What can hang from each mark
k403: k554 k730
k100: k42
k554: k6 k403
k42: k100 k379
k6: k554 k730
k730: k6 k379 k533 k804

Every row comes from one small tree of marks. Brackets hold a mark, then the marks that hang from it, in the order of their numbers. Every link used is in the known rows. Which tree was each row made from?
Known rows
(k6 k554 (k730 k379 k533 k804)): [ 37.4  22.2   6.0  13.2  21.1 -88.1  15.5  32.3  37.2  -2.6  17.7   1.4
 -47.2  -2.0  42.5 -27.3  -8.1 -12.8 -14.0 -24.9 -28.7 -16.3 -35.5  25.0]
(k403 k554 (k730 k6 k533 k804)): [ 30.7  10.7 -23.4  28.9  20.6 -65.4  -3.1  -1.9  -0.3   2.5 -11.2   4.9
 -55.7  -4.3  19.8 -35.1   9.6   2.8   3.9  -8.7 -16.6 -10.0 -23.3   6.4]
(k554 (k403 k730)): [ 25.2  -0.9 -43.7   2.2   3.1 -26.3 -18.8  67.5  16.0   2.5  -3.6  -2.0
 -40.8  -4.8  -2.7  -6.9  14.2  10.4   1.1 -28.8 -19.2 -21.5  -4.5  19.1]
(k730 (k6 k554) k379 k533 k804): [ 37.0  20.7 -14.1  27.6  47.5 -76.5  22.6  14.2  17.1   4.1  -2.5   2.4
 -43.0  11.0  33.0 -23.4  -5.8   0.0  -5.6 -20.9  14.2 -10.1 -12.6  17.0]
(k6 (k730 k379 k533)): [ 31.8  -4.7 -13.6  10.5  20.7 -53.4   9.2  40.0  28.8   4.1  19.7  -6.7
 -40.2  -1.4  29.3 -21.1   6.3   8.5  -5.8 -25.5  -6.1 -22.8 -27.2  28.5]
(k100 (k42 k379)): [ 42.0  22.3 -25.7  12.4  45.7 -15.8  -2.4  39.6 -28.6   0.9   7.9 -12.0
 -35.1 -11.7   2.7 -16.0  18.3   9.5  -7.3 -12.4 -28.1 -26.7 -23.4  14.4]
(k554 (k6 (k730 k379))): [ 40.4   3.0 -28.2  -1.0  20.2 -34.6  11.2  33.9  28.9 -10.1  23.9   1.9
 -32.9  11.1   6.3 -12.3  11.2  20.0   2.6  -9.3   8.4 -25.0 -18.3  29.3]
(k730 k6 k379 k533): [ 31.1  -5.3 -33.5  24.3  47.4 -42.0  17.4  20.0   5.5  12.2   0.6  -7.4
 -33.1  12.0  18.5 -16.7   7.6  20.6   0.9 -21.7  37.4 -15.6  -4.7  19.7]
(k730 k6): [ 33.2   3.0 -28.2  11.4  15.8 -14.5  -5.4  44.2 -14.1  -8.2  -7.6   3.6
 -33.9   4.1 -12.3 -13.7  14.5  22.9  15.0 -17.9  24.5 -19.1  -5.5   9.5]
(k403 (k730 k533)): [ 27.6 -12.1 -30.1   7.6  14.1 -47.9 -14.7  35.1  28.1   6.8  -9.5   0.5
 -46.0  -8.0   7.5 -17.2   8.0   6.5  -2.7 -26.5 -30.4 -16.3 -18.2  17.8]
(k6 (k554 k403) (k730 k533)): [ 33.7  12.8 -23.5   2.6  16.8 -61.8   1.3  58.1  -5.6  -8.4  13.0  10.8
 -50.5   4.3  18.4  -2.9   1.1 -11.1  -9.3 -40.4 -28.9 -28.4  -4.6  23.1]
(k403 (k554 (k6 (k730 k804)))): [ 43.1  25.1  -4.6  12.8   5.1 -43.5  -0.2  16.8 -18.2 -21.0  16.5   6.0
 -43.7  -3.1   6.1 -24.0   9.4   3.4   4.3  -0.1 -27.0 -20.9 -34.0  10.2]
(k6 k554 (k730 k533 k804)): [ 37.9  25.0   8.8  11.5   8.3 -80.6   0.1  45.6  14.2 -11.9   9.0   8.0
 -52.1  -8.1  24.1 -21.4  -9.2 -14.9  -9.9 -25.9 -50.4 -18.7 -31.8  17.6]
(k100 k42): [ 37.7  16.5 -24.0  10.8  39.1 -16.8 -13.2  54.9 -27.4  -5.9   2.6 -13.7
 -29.7 -10.8 -11.7 -20.8  17.3   8.8   4.8 -19.8 -34.3 -26.2 -26.0   5.3]
(k554 k6): [ 39.9   2.2 -32.0   5.8  25.0 -14.5  -4.8  31.4 -14.2  -9.4  -1.2   0.6
 -29.8   6.2 -16.6  -1.9  10.1  19.8   6.2 -15.2   3.3 -20.2  -4.6  13.3]
(k42 k100 k379): [ 34.3   0.7  -6.6  -5.2   9.6 -21.7   5.7  30.6  -0.9  -5.1  -1.1  -8.2
 -25.7 -10.5  -0.9 -15.2   3.6  17.7   5.0 -34.2 -13.9 -19.8 -13.4  16.3]
(k403 k554): [ 34.9   4.1  -3.8   8.6   7.6 -15.0  -4.3  14.2 -38.9  -7.8  -2.7   2.8
 -36.0  -7.0   4.1 -18.7  22.2   5.9   7.7 -24.4  -7.7 -18.9 -25.0   0.2]
(k403 k554 k730): [ 31.0  -2.0 -16.0  -0.9  -0.7 -29.3 -13.5  14.0   5.7  -7.4  -7.5  10.1
 -44.7 -10.3   5.2 -24.1  25.1   4.8   8.3 -18.6 -25.9 -16.4 -31.3   4.7]
(k403 (k554 k6) (k730 k533 k804)): [ 36.7   9.1 -28.0  23.7  30.8 -64.8  -2.4 -14.5   0.3   0.8  -4.7   1.8
 -52.1  -1.6  16.3 -24.1   4.7   0.1  -4.3  -6.2 -39.3 -11.6 -24.3  10.0]
(k403 k554 (k730 k804)): [ 31.3  13.9  -4.0  13.4  -5.1 -44.5 -15.3  18.2   7.6  -4.2  -6.4   1.2
 -48.5 -17.1  14.0 -34.1  14.8  -0.9   4.5 -11.1 -40.6 -11.3 -40.0   4.2]
(k554 (k403 (k730 k379 k533 k804))): [ 23.2   3.8 -41.1  28.6  31.0 -69.3   3.3  49.6  39.7  24.8   4.0 -19.9
 -44.3  -5.4  36.5 -20.5  -2.8   4.4 -15.7 -26.1 -18.7 -12.8 -12.2  29.9]

Write each row's tree
[ 31.9  10.1  -0.6  22.6  17.1 -69.5   7.6  47.6  32.6   7.0  19.1 -15.7
 -41.7  -9.3  36.7 -30.7  -4.0   3.2 -10.6 -17.7 -20.5 -16.7 -36.6  27.7]	(k6 (k730 k379 k533 k804))
[ 32.8   8.3 -45.6  19.7  54.1 -58.4  25.6  28.4  -4.4   7.3   5.5   5.3
 -40.8  22.7  26.7  -4.5   3.2   4.6  -6.2 -36.4  32.6 -20.0  15.5  22.7]	(k730 (k6 (k554 k403)) k379 k533)
[ 34.0  31.5 -28.8  22.2  34.0 -54.6  21.9  46.1   4.4   0.2   5.5   0.0
 -37.9  14.1  22.1 -12.9   0.8   5.2  -1.7 -24.0  25.7 -14.1  -0.3  18.3]	(k730 (k6 (k554 k403)) k379 k804)
[ 25.2   2.0 -57.9   8.1  11.5 -26.4 -12.1  61.0  10.7   0.4  -5.0   5.2
 -42.6   7.0  -8.9  -7.9  17.0  19.3   9.8 -20.0  12.3 -21.4   7.2  19.6]	(k554 (k403 (k730 k6)))
[ 24.6  -5.4 -47.7   4.6  15.1 -33.6  -0.9  56.0  40.9  12.0   5.4  -8.7
 -37.1   0.7  16.2 -11.6  14.8  13.8  -3.7 -27.4   0.4 -19.2  -6.7  27.5]	(k554 (k403 (k730 k379)))
[ 35.1   4.6 -49.3  12.1  31.6 -44.4   1.4  53.2 -17.0  -3.0  19.1  -1.4
 -43.8  11.7   1.6   2.8   1.1   9.2  -6.5 -23.4 -12.3 -30.4   6.4  29.1]	(k554 (k6 (k730 k533)) k403)
[ 38.9  12.1 -19.3  24.1  36.1 -69.3  17.2  27.5  30.2   2.3  22.5 -10.8
 -41.3   4.4  27.3 -21.6  -7.1   8.8 -10.2  -6.0 -12.0 -18.8 -24.0  31.5]	(k554 (k6 (k730 k379 k533 k804)))
[ 29.7  13.7 -26.8  16.4   2.4 -44.8 -13.8  48.0  32.2  -4.2 -11.6   2.5
 -45.2  -4.0  -3.1 -27.4   7.0  15.8  10.6  -5.1  -7.8 -10.5 -20.4  14.6]	(k403 (k730 k6 k804))
[ 28.0   7.6 -31.7  28.0  19.9 -64.0 -10.7  34.9  29.1   7.4 -12.7  -1.5
 -52.2  -2.8   9.9 -27.7   0.0  10.4   2.1 -10.9 -15.4 -10.7 -15.7  16.7]	(k403 (k730 k6 k533 k804))
[ 42.1  18.6  -9.6  23.7  24.0 -62.7   6.6   2.9 -24.9 -10.4  14.1   2.9
 -51.3  -1.5  19.3 -24.3   2.8  -1.7  -4.3  -5.6 -33.8 -20.1 -30.2  12.5]	(k403 (k554 (k6 (k730 k533 k804))))
[ 33.8  17.6 -22.9  18.1  23.1 -83.2  -1.6  21.6  35.5  -3.8 -14.2  15.6
 -57.0   3.3  14.8 -23.9  -4.6  -5.2  -0.9 -16.4 -23.1  -9.5 -14.2  14.3]	(k403 (k730 (k6 k554) k533 k804))
[ 34.9  32.3 -10.1   8.0   8.7 -66.2  12.2  66.5  27.8  -7.4  24.2   0.0
 -41.7   0.3  32.3 -17.5  -2.8  -7.6 -10.2 -25.8 -18.4 -21.4 -21.3  27.7]	(k6 (k554 k403) (k730 k379 k804))
[ 38.4  11.1 -20.4   4.5  31.3 -40.8  19.0  20.8  18.9  -8.3  -0.5  14.0
 -34.5  16.8  12.5 -14.1  10.9  10.4   6.8 -22.5  35.4 -16.4  -8.5  14.4]	(k730 (k6 k554) k379)
[ 31.0   5.9  -7.9  31.1  35.8 -57.1   9.0  33.3  14.4  17.0   3.5 -24.5
 -35.2  -7.6  34.2 -25.6  -4.6   6.6 -11.8 -23.9  -6.3 -10.8 -25.1  19.6]	(k730 k379 k533 k804)
[ 30.3   9.3 -56.0  26.2  36.7 -61.8  -6.6  40.2  12.7  10.7  -1.5  -9.4
 -48.4   3.7   8.3  -6.2  -6.1   6.4 -10.2 -16.3 -30.4 -16.2   2.9  24.7]	(k554 k6 (k403 (k730 k533 k804)))
[ 35.3  19.9 -22.5   8.8  17.9 -71.2   8.9  24.5  64.0  -4.3  -3.1  13.7
 -45.6   7.5  21.9 -28.5   4.0   3.6   3.1 -10.2   2.7  -8.0 -22.3  20.2]	(k403 (k730 (k6 k554) k379 k804))
[ 41.4  -1.1 -23.0  12.5  37.7 -54.5  22.3 -13.2  -3.3  -4.0  24.7   3.8
 -42.3  12.1  29.4 -19.5  13.7   6.1  -4.7 -12.2   0.5 -23.8 -23.6  21.2]	(k403 (k554 (k6 (k730 k379 k533))))
[ 34.5  18.4 -39.2   6.7  24.0 -31.4   4.4  52.5 -23.2 -11.7  -3.1  15.0
 -38.9  15.7  -4.9   1.5   9.2   6.8   6.6 -31.6  20.1 -22.7  14.7  11.4]	(k730 (k6 (k554 k403)))
[ 22.6 -11.2 -51.6  14.1  34.6 -53.3   2.4  42.8  35.6  22.2   4.5 -12.8
 -40.7   1.7  29.7 -11.5   6.8   8.6 -11.0 -33.5  -7.1 -18.8  -3.0  29.8]	(k554 (k403 (k730 k379 k533)))
[ 24.9  14.5 -33.5  15.7   0.5 -41.8 -18.3  73.3  19.0   5.2  -3.1 -10.4
 -43.3 -13.3   5.6 -16.1   4.6   6.3  -2.2 -21.8 -33.8 -15.5 -13.1  18.9]	(k554 (k403 (k730 k804)))
[ 27.9  -9.1 -41.4  14.9  23.3 -48.5  -8.8  27.2  24.7   5.0 -12.5   7.6
 -48.7   3.9   1.2 -18.3  10.8  15.1   6.0 -17.3  -0.3 -15.9  -6.7  17.3]	(k403 (k730 k6 k533))
[ 36.6  25.3 -32.8  14.6  12.0 -41.5  -3.4  71.2  -7.7 -11.5  20.1  -5.0
 -42.4   2.4  -2.0  -6.9  -1.1   9.1  -2.3 -10.6 -21.3 -25.3  -7.9  25.6]	(k554 (k6 (k730 k804)) k403)
[ 30.1 -10.8 -69.6  14.3  50.5 -52.7  11.1  25.4  32.1  17.2   7.7  -7.4
 -40.9  15.4  18.5  -3.7   4.9  14.6 -10.6 -22.5   4.7 -19.9   8.8  33.0]	(k554 k6 (k403 (k730 k379 k533)))
[ 30.8   8.5 -21.5  38.0  42.9 -57.9  15.5  25.8  11.2  14.1  -0.3 -14.8
 -37.8   4.5  27.6 -26.6  -2.5  15.5  -2.6 -15.5  21.5 -10.1 -13.6  19.7]	(k730 k6 k379 k533 k804)
[ 30.8  22.4 -29.7   7.7  17.4 -67.7   3.6  50.6  49.8   4.1   3.7  -0.3
 -43.0   0.5  29.9 -17.9   1.4  -5.6 -10.3 -26.3 -22.5 -13.0 -15.9  24.7]	(k6 (k554 (k403 (k730 k379 k804))))
[ 35.7  19.9 -20.2  -8.4  -1.6 -42.5  -3.8  70.8  -0.7 -18.3  15.6  15.0
 -43.4   2.7   4.9  -3.0   7.5  -6.1  -2.0 -34.1 -22.2 -29.0  -9.3  21.2]	(k6 (k554 k403) k730)
[ 25.2  17.7 -47.4  22.0   8.8 -44.4 -11.8  67.7  17.6   2.7  -5.8  -3.2
 -45.7  -1.1  -0.9 -17.6   6.3  14.4   6.0 -12.9  -2.9 -14.4  -2.7  19.6]	(k554 (k403 (k730 k6 k804)))
[ 28.5   2.9 -41.6   3.6  24.1 -63.7  -6.6  41.4  18.2   3.1  -6.3  11.2
 -52.7   3.0  15.9  -3.4   3.3  -9.6  -9.8 -41.0 -33.0 -20.0   0.5  19.8]	(k6 (k554 (k403 (k730 k533))))
[ 34.0   1.4 -35.5   4.5  24.8 -65.8  -0.7  15.6  31.3  -6.2 -14.5  24.0
 -53.5  11.0   6.2 -15.7   6.7   0.2   2.8 -23.8  -9.0 -15.5  -5.4  15.2]	(k403 (k730 (k6 k554) k533))
[ 27.4   4.0 -17.2  20.9  12.4 -63.6 -14.6  41.8  33.3   9.2 -10.0  -8.1
 -49.6 -15.5  17.1 -25.8  -2.7   2.5  -6.9 -19.5 -45.3 -11.0 -27.4  17.4]	(k403 (k730 k533 k804))
[ 41.4   3.1 -20.8  10.5  25.6 -47.3   6.5  -2.6 -27.9 -12.6  15.8  11.2
 -48.3   6.3  11.1 -14.6  12.2   2.6  -0.2 -12.6 -18.9 -25.5 -20.0  13.6]	(k403 (k554 (k6 (k730 k533))))
[ 42.3   6.7 -19.7   1.3  21.3 -34.4  18.0  -1.2   1.6 -14.4  25.3   8.1
 -36.6  10.1  16.8 -19.9  21.0  11.5   4.4  -6.5   7.3 -24.3 -27.3  19.0]	(k403 (k554 (k6 (k730 k379))))
[ 32.3  13.5   1.5  20.9   5.5 -61.6  -7.9  57.6   6.8  -2.2  10.5  -9.1
 -46.8 -14.7  19.0 -25.6  -5.4  -0.6  -6.6 -18.8 -42.0 -19.3 -34.4  20.1]	(k6 (k730 k533 k804))
[ 30.3  -8.0 -20.6  10.5  17.5 -48.1  -9.7  -0.8  -3.2   3.5  -7.7   6.6
 -50.7  -8.0  18.1 -23.4  17.9  -0.9  -0.3 -24.2 -33.7 -16.2 -25.3   6.8]	(k403 k554 (k730 k533))
[ 31.2  16.0 -51.3  15.6  18.4 -41.6 -10.3  54.5  14.9   0.7  -0.6  -5.7
 -42.5   0.7  -5.1  -7.1   1.3  11.4  -2.1 -11.6 -25.2 -16.8  -1.9  22.4]	(k554 k6 (k403 (k730 k804)))
